Each row was made from one small tree. Brackets hold a mark, then the marks that hang from it, in the order of their numbers. Every link used is in the known rows. Write each row's tree.
Known rows
[K_317 K_300 [K_622 K_84 K_800]]: [ -1   9   5  -3 -18   5   4   6   0  -2 -23  12  -4  10  -4   0  13   2
   3  -1   5  -2   5   0   8  -7 -14  -3  37  10  31  -6   3]
[K_317 [K_622 K_84 [K_800 K_792]]]: [  0  -8  21  10  -9   4  -9  -3   2  -3 -29  12   2  10  -9   5  13  -3
   1  -2  10   1  -7   4   5  -8 -10  -7  36   2  14  -2   6]
[K_310 K_806 [K_900 [K_792 [K_800 K_622]]]]: [  6   6  -6 -14 -11  10   3   1   0   0  13   6  -8   3  -6   1  14  -2
   0   8  -3   1  26   0 -10 -13 -14   3 -17  -5  -6  -7   0]
[K_300 [K_792 K_800] [K_818 [K_622 K_84] K_900]]: [ -4 -10 -12   6 -23   7   9  -2  -1   5  -8  15  -6  -2  -6  -1 -10  -2
   7 -20   3  -2  -5   2   2   8  -8  -3   0  -4   8  12  -6]
[K_317 K_300 K_622]: [  3 -10  -1  -5   3   4  10   5  -3  -3  -7  -4 -11   8 -13  -1   4   7
   0   1  -2  -3   5   0   2   4  -5  -3   7  12  19 -14  -2]
[K_900 [K_800 K_622 [K_792 K_818]]]: [  2 -22  31  -2  17  -6   0   3  -1  -5  13 -12  -1  -2 -15  14   0  -1
  -4  11  -6  -1   3  -2   2  -5  11  -4   5   3 -10  -5   6]
[K_622 K_84 K_800 K_900]: [ -4  13  -7   7  -2   5  -5  -1   7   0  -8   9   9   3  18   4   4  -5
   1  -5   8   1  -6   1   5  -1 -19   0   9  -3  17   7   1]
[K_622 K_800]: [-2 -5 -8  6  5  2 -9 -4  3 -2 -5  8  0 -1  3  3  1  1 -1 -7  3 -2 -4 -1
  1  4 -2  0 13  3  2 -4  0]
[K_317 [K_300 [K_622 [K_900 K_792]] K_818]]: [  4  38  -8 -12   5  -5  14   6  -5   6  15 -12  -2  12   7  -5  -6  -4
   0  22  -5  -8  -9   5 -11  11 -23  -8 -11   7  11 -10 -14]
[K_792 [K_622 K_84 K_800 K_900] K_818]: [ -7  11   4  -1 -12 -21  -2   1   4   1  -5   8  11   4  25  -3 -13  -1
   1  -4   9   5  -9  -1  11   8   2   6  11   3  13   5   6]
[K_792 [K_818 [K_800 K_622] K_900]]: [  2 -14   9   1  -1  -3 -15  -1  -3  -1   0  -5  -1  -7  -5   0 -15  10
   3  -4  -8  -7   7  -4   5   8  27   1  -7  -2  -3  -5   4]
[K_310 K_900]: [  2  -6 -16   3   2   5   0  -1  10   5   7   0   3  -2   2   2   4   2
  -2  -3   2   0  -1  -6 -13   2  -6  -1  -3  -4   0  -3  -4]
[K_310 K_806 [K_900 [K_800 K_622]]]: [  6 -13   0  -7   6   3   7   6  10   1  17  -1 -12  -5 -11  13  19  -4
  -2  -2  -7   2  24  -4 -11 -12 -17   1 -13  -7   1   2  -1]
[K_468 [K_900 [K_792 [K_800 K_622] K_818]]]: [ -1  11   9 -11  -4   5  -1  -5 -13  -3   8   3   2   0 -13 -11   3   8
  -1  13   0  -6  11   1  10  -6   8  -6  -1   2 -14 -10   3]
[K_468 [K_900 K_792 [K_800 K_622]]]: [  2  11   2  -7  15  17   3  -1  -4  -1  13  -8  -9  -1 -18  -2  18   0
   0  18  -3  -5  19   2  -2 -10  -6 -14 -19  -5 -16  -3  -2]
[K_900 [K_792 K_800]]: [  0   9 -14  -5   7  14   2  -3  -2  -2   2   2  -5   0  -5  -3   1  -2
  -2   8  -1   0   3   0   0  -3   0   1 -11   4 -13 -10  -1]
[K_800 K_622]: [  4 -13   0   0  16   3  -3  -1   2  -2  10  -5  -5   2  -5   5  -2   5
   2   4   0  -5  11  -1   0   1  -1  -3  -1  -1   4  -6   0]
[K_792 [K_818 K_622]]: [  3 -17  -5   0   5 -15   3   0  -6  -2   2  -4  11  -3   4  -1 -10   8
   1 -13   0   0  -5  -2   4  -1   9   5  24   4  -5   2   0]
[K_300 [K_900 K_792]]: [  2  19 -18  -1  16  10   1  -7  -1   0   6  -3   3   2   4  -7   1 -10
   0  13   1  -1   3   1  -3  -1  13   6 -15   0 -13  -7  -6]
[K_800 [K_792 [K_622 K_84] K_818]]: [ -2  -9  20   5   1 -22  -3   1   1  -2   2  -3   8   3   7   0  -2   2
  -3   7   6   3 -16   1   6  -1  15   0  19   4   2  -1   7]
[K_300 K_792 [K_818 [K_622 K_900] K_800]]: [  5 -19 -15   8   1  -4 -10   0   0  10  -8  -3  -2   1   1   0 -13  -3
   7 -23 -14   4  -6   6  -7  15 -23  -8 -16  -1   3   9 -10]
[K_792 [K_622 K_800]]: [ -4  -7  -1   2   2 -10  -6  -4   6  -2  -6   7  -8   2   6  -2 -11   3
   0  -6   4   2  -4   0   3  13   4   3  -2   4   1  -4   3]
[K_792 K_622 K_800]: [ -5 -14   0  -1   0  -2   5  -2   5  -3   1   6 -15  -2  -3  -2 -14   6
  -1  -8  -3   5  -3  -1   6  14   6   6 -16   5  -1  -7   3]
[K_792 [K_818 [K_622 K_84] K_800 K_900]]: [  1  -7   1   5 -15  -6  -7   1  -4   2 -15   3  11 -10   3  -4  -9   7
   5 -22  -4  -3  -4  -3   7  -1  17   5  24  -4   5  13   3]
[K_818 K_622]: [  4 -15 -10   4  11  -1   2  -1   1  -1  -1  -3  -1  -1  -2   2  -5   5
   2 -13  -1  -1  -2   0  -1  -1  -4   4  12   0   2   5  -3]
[K_300 K_792]: [  0 -19 -33   8  15   3  -5  -2  -1   2   6  -3   0   1  -1   5   3  -2
   1  -3   2  -2   2   1  -7  15   2   5   1   3   1  -6  -7]
[K_310 K_806 K_900]: [  3  -9 -17   2   1   0   1   2   6   3  12   2   1  -3   5   4  16   0
  -4  -6   1   2   5  -2 -10  -6 -14   5  -6  -5   3  -1  -5]
[K_818 [K_900 K_792 K_800]]: [  0  10 -16  -4  15  13   9   0  -1  -3   6  -9  -9  -8  -6   2   2  -6
  -2  11   0  -4   6  -2  -4   1  13   0 -30  -3 -16  -4  -5]
[K_300 K_792 K_818]: [  0 -16 -24   6  13  -4  -1  -2   2   6  10   0  -4   2  -3   1   1  -5
   1  -2   1  -3  -5   2  -8  16  -7 -11  -7   4  -1  -9 -12]
[K_468 [K_900 [K_800 [K_792 [K_622 K_84] K_818]]]]: [ -7  -3  31   6  -1 -12   5   2   1  -1   3  -2   4  -4  -7  -2  11   2
  -5   4   3   5 -13   1   9  -4   9  -9   9  -1  -4   6   6]
[K_622 K_84]: [  0   2 -13   5   9   4   1   0   6   0   3   2   6  -2   6   2  11  -1
   0   0   4  -3  -3   0   2  -6  -6  -3  19  -1  11   0  -1]
[K_468 [K_900 [K_792 K_800]]]: [ -4  16  -9  -1   0  19   2  -6  -7  -1   0   6  -3  -2  -9 -11  12   4
  -3   4   1  -2   1   3   3  -4  -4  -7 -14   0 -12  -7  -2]
[K_800 [K_622 K_84 K_900]]: [  1   6   1   0   9   7   0   2   6   0   7  -3   2   4  10   4   2  -1
   4   7   4  -3   9   1   3  -5 -18  -4  -4  -6  18   5   2]

Write each row's tree
[ -5 -19  21   6   4 -21  -1  -3  -3  -5   4  -8  -1  -1   3  -2 -21   8
  -3   1   7   0 -18  -1   3  15  36   4 -16   2  -6  -4   3] | [K_800 [K_792 K_622 [K_818 K_900]]]
[  5   8  -5 -11 -11  17   1  -2   3   2   7   3  -5   4  -9   0   2   0
   1  11  -1  -1  19  -3 -11  -7  -8   0 -15  -4 -10  -7   1] | [K_310 [K_900 [K_792 [K_800 K_622]]]]
[ -3  -7  -1  -2  18  -4  11   4  11   0   8  -8 -15  -4   4   5 -13  -3
  -2  -3  -5   7  -2  -1   1  13  -6   3 -37  -1   0   3   0] | [K_792 [K_622 [K_900 K_800]]]
[ -3  10 -14  -3   0  17   4  -5  -4  -4  -1   2  -8  -4  -3  -4  -7   1
  -1   6   3  -4   1  -1   0   3  14   3 -29  -1 -13  -7  -2] | [K_818 [K_900 [K_792 K_800]]]
[  0 -22  20  -3  -2 -23   6   6   5   1  14  -4  -3  -3  -2   8   7  -3
  -8  -1  -4  11  -3  -4  -7  -3   4   5  -9  -1  -9   2   3] | [K_310 K_806 [K_900 [K_800 [K_792 K_622 K_818]]]]
[  5 -25  17   0  -6 -14   8   6  -2   1   6  -3   6  -6  -6  13  11  -4
  -6 -14  -6   9  -1  -2  -8 -17  -8   6  14  -4 -10  12   0] | [K_310 K_806 [K_900 [K_800 [K_792 [K_818 K_622]]]]]
[ -4  12  -8  -2  -3  -3  -4  -5  -2  -3  -7   4  -9   3   9  -9 -14   1
   3   7  11  -3   1   1  -1  13  20   4 -23   1  -8  -5   0] | [K_818 [K_900 [K_792 [K_622 K_800]]]]
[  3 -12 -13  -2   6   3  10   5  10   3  14   0  -6  -9  -5  11  21  -6
  -6  -7  -6   6  10  -4 -11  -8 -16   3 -10  -6  -2   2  -5] | [K_310 K_806 [K_900 K_800]]
[ -3  -5  18  16 -17   5  -8  -4  -1  -3 -21   9   5   2   3   4  -3   0
   2 -13  11  -2 -12   3   1  -8   1   2  22  -5  11  18   4] | [K_818 [K_622 K_84 [K_800 K_792]] K_900]
[-2 11 -9 -5  2 -7 -7 -4  0 -2 -4  3 -6  7  8 -9 -7 -2  2  8  7  1  2  2
 -1  7  7  1 -6  6 -8 -8  1] | [K_900 [K_792 [K_622 K_800]]]
[  5 -11   1   2   0 -11  -9   2  -3   3  -9  -6  10  -5   8   0 -18   6
   2 -21 -12   4  -7   0   4   5  -2   6   5   1   0   8   1] | [K_792 [K_818 [K_622 K_900] K_800]]
[ -3 -11  19  12  16  13   0  -3   1  -2   4  -6  -5  -6 -18   6  17   0
  -7   4  -3   1 -10   2  -1  -5  -6 -13  -8  -3  -9   2  -1] | [K_468 [K_900 [K_800 K_792]]]
[ -2  24   5  -6 -10  23   1  -4  -6  -1   1  10  -1   3 -10 -10  18   3
   2  13   3  -6  15   4   6 -15 -11 -11   3  -4   0  -1   4] | [K_468 [K_900 [K_792 [K_800 [K_622 K_84]]]]]
[ -6  11   1  -9  -7  -7   4  -4 -11  -2   3   4  -1   0  -4 -19  -4   9
  -3   6   2   2  -3   1  11   6  17  -2 -12   4 -19  -9   3] | [K_468 [K_900 [K_792 K_622 K_800 K_818]]]
[  0 -19  16   4  16  -7   3   2   0  -4   7 -10   4  -6  -9  13   2  -3
  -8   5  -5   3 -11  -3   2  -2  12  -2   8   5 -13  -4   2] | [K_900 [K_800 [K_792 K_818]]]
[ -2   3   3   0  -5 -17  -8   4   5   4  -5  -1   7  -3  18  -6 -11   2
   2  -7  -7   6  -8  -1  10   9   3   4   1   1   8   4   5] | [K_792 [K_622 K_84 K_900] [K_818 K_800]]
[  4  24  -7  -8  11   9   0   1   0   1   8  -8   4   9  11  -1   5  -7
   4  20   5  -5  14   4   0 -12 -16  -4 -10  -5   6   1  -1] | [K_800 [K_622 K_84 [K_900 K_792]]]
[ -1   3  -4   7 -11   1  -4  -1   2   0 -16  14   9   2   7   1   3  -1
   4 -19   5   0  -1   1   4 -10 -13   3  41  -1  12  12   3] | [K_818 [K_622 K_84 K_800]]
[ -2  13  -8  -7  13   0   6   0  -8   0  10  -7   6  -7  -9  -7  15   0
  -5  14  -1  -2   1  -1   3  -6   9  -8  -1   1 -24  -6  -3] | [K_468 [K_900 [K_792 K_818] K_800]]
[  2  15 -17  -8  16  -8   1  -1  -6   0  11 -11  14   3  16  -5  -6  -3
  -2  13   2  -1  -4   0   2   0   5   2 -13   3 -11  -7  -4] | [K_622 [K_900 [K_792 K_818]]]
[ -8  -6   6   1  -9 -19  -3  -4  -2  -4  -5   6  -1  -3  11  -6 -23   8
   1  -7  11  -1  -9  -4   9  20  32   8  -5   3  -4  -3   4] | [K_792 [K_622 K_800] [K_818 K_900]]
[ -3   0  18   5   8  -4   4   5   4  -1   4  -8  13  -3   6  14   4 -10
  -6   8  -2   5 -14  -1   5  -9  -6  -3   4  -1   2   8   3] | [K_622 K_84 [K_900 [K_800 [K_792 K_818]]]]
[  2 -23  19  10   6  -5 -19  -2   5   0  -8  -6 -11   1  -5   1  -8   4
  -2  -2 -11   5 -12   3  -3  10   9  -3 -11   3  -2  -4   5] | [K_818 [K_800 [K_792 K_622]]]
[ -4  -2  10  -3 -15   3   6   0  -3  -4   3   8   2  -5  -2   2 -10   6
   2  -1   5  -7   6  -5  12  -1  18   3   7  -3   6   0   7] | [K_792 [K_800 [K_622 K_84]] [K_818 K_900]]
[  2  16   1  -8   2  19   1  -7  -1  -3   7   5 -10   4 -10  -5  -7  -8
   3  14  -3  -2  17   1   3  -2   9   5 -23   0 -11  -9   1] | [K_300 [K_900 [K_792 [K_800 K_622]]]]
[ -3   3  -1  10 -17   5  -2  -2   0  -1 -18  13   4  -3   8   0  -6   2
   5 -21  12  -4  -3  -1   3  -3   0   6  21  -6  14  16   1] | [K_818 [K_622 K_84 K_800] K_900]
[ -3 -10  20   6   8  -2   6   4  11  -1   3  -3  -9   0  -5   8   6  -7
  -4   7  -1   6  -8   1   1  -2  -1  -4   0  -1   2   5   5] | [K_900 [K_800 [K_792 [K_622 K_84]]]]
[  0  20 -10   1 -15   7  -2  -4  -6  -2 -17  10   7   2   9  -6  -1  -3
   6  -4  13  -5   3   2  -1  -9   2   3  16  -6   2  12  -1] | [K_818 [K_622 K_84 K_800] [K_900 K_792]]
[  2  -4  -2  -5   4   4  12   6  -1  -2  -7  -8 -11  10  -3   0  -4   5
   1   1  -2   0   3   1   3   7 -16  -1 -12   8  24  -8  -3] | [K_317 K_300 [K_622 K_900]]
[  1  -4 -18   3 -14  -6  -8   6 -13   4  -3 -10   3   1  -3   2 -15   7
   3  -4  -9  -9  -4  -2  -9  34  21  19  17   8  13  -7  -7] | [K_317 [K_300 K_622 [K_792 [K_818 K_800 K_900]]]]
[ -7   1  18  12 -13  -7 -11  -4  -3  -4 -11   9  16  -1  10   4  -1   0
  -3   2  14  -3 -17  -1   5  -3  19   0  22  -2   6   5   5] | [K_622 K_84 [K_800 [K_792 [K_818 K_900]]]]
[  1  -6  29  -1  -2  -4  13   6  -8  -3   0  -8   0  -1 -10   8  -9  -6
  -4   0 -12   7  -7  -3   2  -5  12   8  10   9   3   8   1] | [K_317 [K_300 [K_900 [K_800 [K_792 [K_818 K_622]]]]]]
[  2  -6  -2  10 -12   9  -8   0   2   2 -19   4   1  -8   1  -2  -4   5
   6 -22  -5  -3  -2   0   2  -2   4   3  10  -7  11  15   0] | [K_818 [K_622 K_84] K_800 K_900]
[ -3  25  -8  -2   1   0   3  -3  -2   1   2   2   0   3   4 -18  16   3
   2  13  10  -2   0   5   3  -4  -1  -8  -2  -3  -2   0  -1] | [K_468 [K_900 [K_792 [K_622 K_84]]]]
[  4   9  -1 -16 -16   1   2  -1  -3   2  11   3   7   4  -6  -2  -3   2
   0  13  -1  -1  16  -6  -5  -6   7   1  -2   0 -16 -10   2] | [K_310 [K_900 [K_792 [K_800 K_622] K_818]]]
[  8   8  -2  -6  12  10 -16   0  -1   3   2 -11  -6   6   2  -2  -5  -2
   4  12 -11  -2  15   4  -4   1 -10  -5 -27  -2  -3  -5  -1] | [K_818 [K_800 [K_622 [K_900 K_792]]]]
[ -7  24  -2  -3 -12   9   7  -4  -2   0  -3  11  -4   3  -3 -17  10   3
   0   7   5   1   1   5   8  -3  -2  -5  -7  -1  -5  -1   3] | [K_468 [K_900 [K_792 [K_622 K_84] K_800]]]
[  2  28 -10  -2  -7   5  -3  -1  -2   0 -14   6  13   8  19  -4   1  -9
   5  -2   8   2   0   5   1 -14 -22   2  15  -3   7  13   0] | [K_818 [K_622 K_84 K_800 [K_900 K_792]]]
[  6 -17  -9   2  -9  -2  -5   6  -5   8  -8  -2 -10   3  -9   0  -5   1
   5 -16 -18   0   1   4  -8  13 -15  -8   7  10  13   0  -9] | [K_317 [K_300 K_792 [K_818 K_622 K_800]]]
[  7   4 -10 -13  -6  -5  10   4  -1   4   6  -7  10  -4  -5   1   4  -4
  -1  -1  -4   4   8  -7 -12 -12   1   5  10  -2 -22   5  -3] | [K_310 [K_900 [K_792 [K_818 K_622]] K_800]]
[ -1  18  -9   2   8   5  13   6   9   4   6  -6   3  -2   5  10   4  -7
   0   1  -2  -1  -7   1  -2   6 -22   9  11  -6  14  10  -4] | [K_300 [K_622 K_84 [K_900 K_800]]]
[  5   9  -9 -11 -21 -18  -4   1  -9   1  -3   9  16   2  11  -4   9  -2
   0 -10   4   4   9   0  -8 -17  -6  11  26  -1  -9   4  -1] | [K_310 K_806 [K_900 [K_792 [K_818 [K_622 K_800]]]]]
[ -1  -6  21  12   0  -1 -15   1   9   3  -9  -4  -1   3  10   1  -6  -3
   1   0  -8   7 -15   5   1   4  -9  -3 -12  -3  13   7   6] | [K_818 [K_800 [K_792 [K_622 K_84 K_900]]]]
[  2 -14   9   7   7   9   3   1  11   3   6  -6  -1  -3 -11  14  11  -6
  -7   2  -5   6  -6  -5 -16  -5  -8  -5 -11  -6  -8   2  -1] | [K_310 [K_900 [K_800 K_792]]]
